Each row was made from one small tree. The marks that hang from a mark follow it in brackets, in the order of their numbers. Every link used is in the known rows. Write each row's tree.
Known rows:
J_128(J_430(J_904(J_435(J_507)))): [ -8.3  -4.9 -19.7  -0.9  10.2  12.4  13.5   5.8 -20.3  12.8  -1.3  -7.0
 -10.8  11.5 -21.5   6.4   6.9  -4.0]
J_507(J_430(J_904(J_263)) J_443): [ -6.8   0.0  31.9  -5.9   5.8   7.1  10.4  -9.6  -3.4  14.0   0.5  21.7
   6.3  34.3   4.9  18.6 -10.7   7.7]
J_128(J_430): [ 10.1   7.8  -4.4  -9.4  13.4   4.4  22.7  24.6 -58.0  10.9   1.7  -5.8
   3.1  24.9  -4.2  -6.7  -7.7   1.8]
J_263(J_772): [ -6.6  22.5  -3.5  -6.1 -23.9   1.9   7.5  22.4 -32.0   1.7  -3.7  -0.7
   2.3  25.7   4.9   2.0  -8.0  15.7]
J_128(J_430(J_904(J_263 J_435(J_76)))): [ -3.4  19.9 -14.8  -3.1  11.9   4.3  12.3   7.1  -9.0  10.6   1.4  -7.6
  -9.5  14.8  -3.0   0.0 -10.6 -16.1]
J_772(J_263): [ 18.4  14.4  -5.8  16.8  -4.3 -13.3 -11.5  15.0 -32.3  -7.0   1.5   4.4
  -0.5  33.9   2.2  -9.3 -18.2  -5.3]
J_904(J_263 J_435(J_76)): [ 16.8  22.6 -15.8   0.5   3.5 -13.4   5.6  -7.3   4.0  -6.4  -0.8 -11.6
 -17.5   0.2  31.7  -1.4 -15.3 -24.8]
J_507(J_430): [ 23.1  -6.5   9.8  -5.6   6.5   9.2  12.1   5.6 -48.8  21.0   9.1   1.5
  14.9  28.0  12.1   4.8  -6.6   0.2]
J_507(J_430(J_904(J_263 J_435(J_76))) J_443): [  4.1   1.7  28.3  -5.4   8.3   4.7  22.0 -21.6  21.4  13.3  -6.3   8.5
  -4.0  24.1  12.4  24.6 -10.2  -7.1]
J_904(J_263(J_772) J_435 J_443): [-27.8  67.9 -30.9   1.2  -7.4 -18.4 -20.0  16.2  11.5  -5.4   0.8   2.8
 -28.2  -5.4  46.3   6.0  25.2 -15.9]
J_76(J_430(J_904)): [-10.4 -17.3   5.7 -12.7  -5.7  20.3  -4.6   0.6 -28.5  -1.1  22.3  23.6
  33.8  12.1  -4.1   5.4 -10.8  13.9]
J_435(J_76): [ 28.9 -15.2   7.4  -2.6  -1.5  -3.6  16.4  -1.0 -18.1  -5.8   1.7 -21.0
  11.6  11.5   1.4 -18.5 -28.7   0.4]
J_76(J_430(J_904(J_263(J_772) J_443))): [-30.7  23.1   2.7 -12.5 -10.6   8.4 -22.6  17.2 -10.7  -4.3  19.4  29.9
  26.7  -4.0  14.3   0.9   6.5   9.9]
J_435(J_76(J_430) J_507 J_904(J_263(J_772) J_443)): [ 13.9  -8.3  21.4  -0.8  -5.1 -15.5 -19.8  24.2  12.1 -19.8 -13.6   5.5
  10.8 -62.6 -18.9 -25.3  18.7  22.1]
J_430(J_904): [-18.4 -12.9 -14.3   3.8 -11.2  10.0 -12.6  -5.9 -11.3   1.3  15.7   4.7
   7.9  32.4 -13.8  -4.4 -16.3  10.0]
J_128(J_430(J_904(J_435))): [-10.7   7.1 -21.3  -4.3   8.6  11.9  14.5   5.8 -22.2  14.8   4.9  -4.1
  -8.9  26.9 -10.5   8.2  -1.7  -7.6]
J_904(J_435(J_76) J_443): [  5.9  11.8 -19.9   0.7   7.2 -14.3   1.4 -10.2  18.4  -8.9   3.9 -22.7
 -13.7  -7.9  29.8  -6.4   9.9 -19.8]

Write each row's tree:
[ 21.5 -26.6  18.3   1.7   9.6 -16.3 -23.3  14.1   8.3 -22.4  -4.2   4.9
  13.2 -64.0 -18.0 -30.8  15.2  17.0] : J_435(J_76(J_430) J_507 J_904(J_263 J_443))
[ -6.4 -11.7 -18.8   4.1  -7.9   7.5   1.5 -23.0  19.1   1.3   7.4 -11.3
  -4.9  19.2  -3.3   3.5 -15.7  -8.2] : J_430(J_904(J_435(J_76)))
[-28.4  23.2 -20.5  10.7  -9.8  -7.4 -20.2  -2.1  43.8  -6.9  -4.0  -7.0
 -17.0 -20.8   2.0  -3.9  16.2  -9.5] : J_430(J_904(J_263(J_772) J_435(J_76 J_507) J_443))
[-32.0  39.2 -21.5   5.1 -13.3  -7.7 -19.6  -1.8  42.1  -3.5   4.4  -5.0
 -14.1  -0.8  16.3  -0.8   5.6 -13.7] : J_430(J_904(J_263(J_772) J_435(J_76) J_443))
[-21.1   5.6  10.7 -13.2  -9.9  11.1   1.8  -1.8   4.5  -5.4   0.6  29.7
   8.0  -9.9   2.4  24.7   7.3   9.9] : J_76(J_430(J_904(J_263(J_772) J_435(J_507(J_443)))))
[ -5.4 -29.5  -3.8   5.2  -3.2   4.6  10.9 -27.6  33.6  -5.8  -6.7 -10.4
 -11.4   3.1 -19.7   9.3  -5.9   0.5] : J_430(J_904(J_435(J_76 J_507(J_443))))
[ 10.1 -12.5   2.5  12.6  12.9 -14.1 -34.7  16.9 -12.4   0.4  -3.9   9.7
  -6.4 -32.9 -13.6 -17.8  31.6  15.8] : J_435(J_507(J_430) J_904(J_263 J_443))
[ -7.7  29.0  -1.7   0.7  -1.7   4.0  -5.9   0.0  14.5  19.4   4.7  -0.8
  -0.4   6.9  20.4   9.6   9.6 -14.9] : J_507(J_430(J_904(J_263(J_772) J_435(J_76) J_443)))
[ 27.4 -22.7 -12.5   4.0   3.6  -4.1  18.3 -16.3   3.0  -5.8 -11.8 -25.6
 -14.8 -15.7  -1.3   0.7   0.0 -11.2] : J_904(J_435(J_76 J_507))
[-10.3  -8.9  -4.4   7.9  -0.7  -3.4  -0.8 -21.8  36.7  -7.9  -6.9  -2.1
 -16.5  -4.0  -7.6   6.0  -7.0  -6.4] : J_430(J_904(J_263 J_435(J_76 J_507(J_443))))
[ 17.3 -52.5  43.3  -9.6   2.7   8.5  25.8 -13.6  11.5 -14.8 -11.9   2.2
  24.9 -24.4 -28.5  -0.5 -11.2  19.9] : J_435(J_76(J_430(J_904)) J_507(J_443))
[ 23.4 -18.6  20.9   5.3  -4.2   5.9   9.6   3.3   0.0  10.9 -13.5 -14.6
  11.5 -17.8 -20.4  -7.1  -5.7   3.0] : J_435(J_76 J_507(J_430(J_904(J_263(J_772)))))
[  2.9 -26.4  25.9   3.4   8.3   6.1   7.9  -6.5  -5.8   6.6 -10.2  12.6
   1.7   1.4 -17.1  10.1   5.0  13.9] : J_435(J_507(J_430(J_904(J_263)) J_443))
[ 19.9 -21.8  17.7  -7.8   3.0  -8.8 -10.7   8.3   0.2 -15.4   7.5   1.7
  22.9 -25.1  -7.3 -23.3   0.5  17.1] : J_435(J_76(J_430) J_904(J_443))
[ 17.2 -18.6   3.6  -1.3   9.3   1.8  24.7 -17.3  -6.2   6.5 -14.3  -2.6
 -18.6   1.1   6.3  25.5  15.6  -2.8] : J_904(J_435(J_507(J_430 J_443)))
[ 21.6 -24.5  15.0   8.9  10.7   0.9  -1.7  -1.8   6.7   5.9  -4.0 -14.9
  12.4 -25.7 -13.8 -17.8   2.4  -3.5] : J_435(J_76 J_507(J_430(J_904(J_263 J_443))))
[-46.7  45.2 -31.6   6.1 -13.7  -3.7 -29.8   2.2  28.2  -2.0   9.3   8.1
 -18.1   8.1  19.6   5.2  14.7  -8.8] : J_430(J_904(J_263(J_772) J_435 J_443))
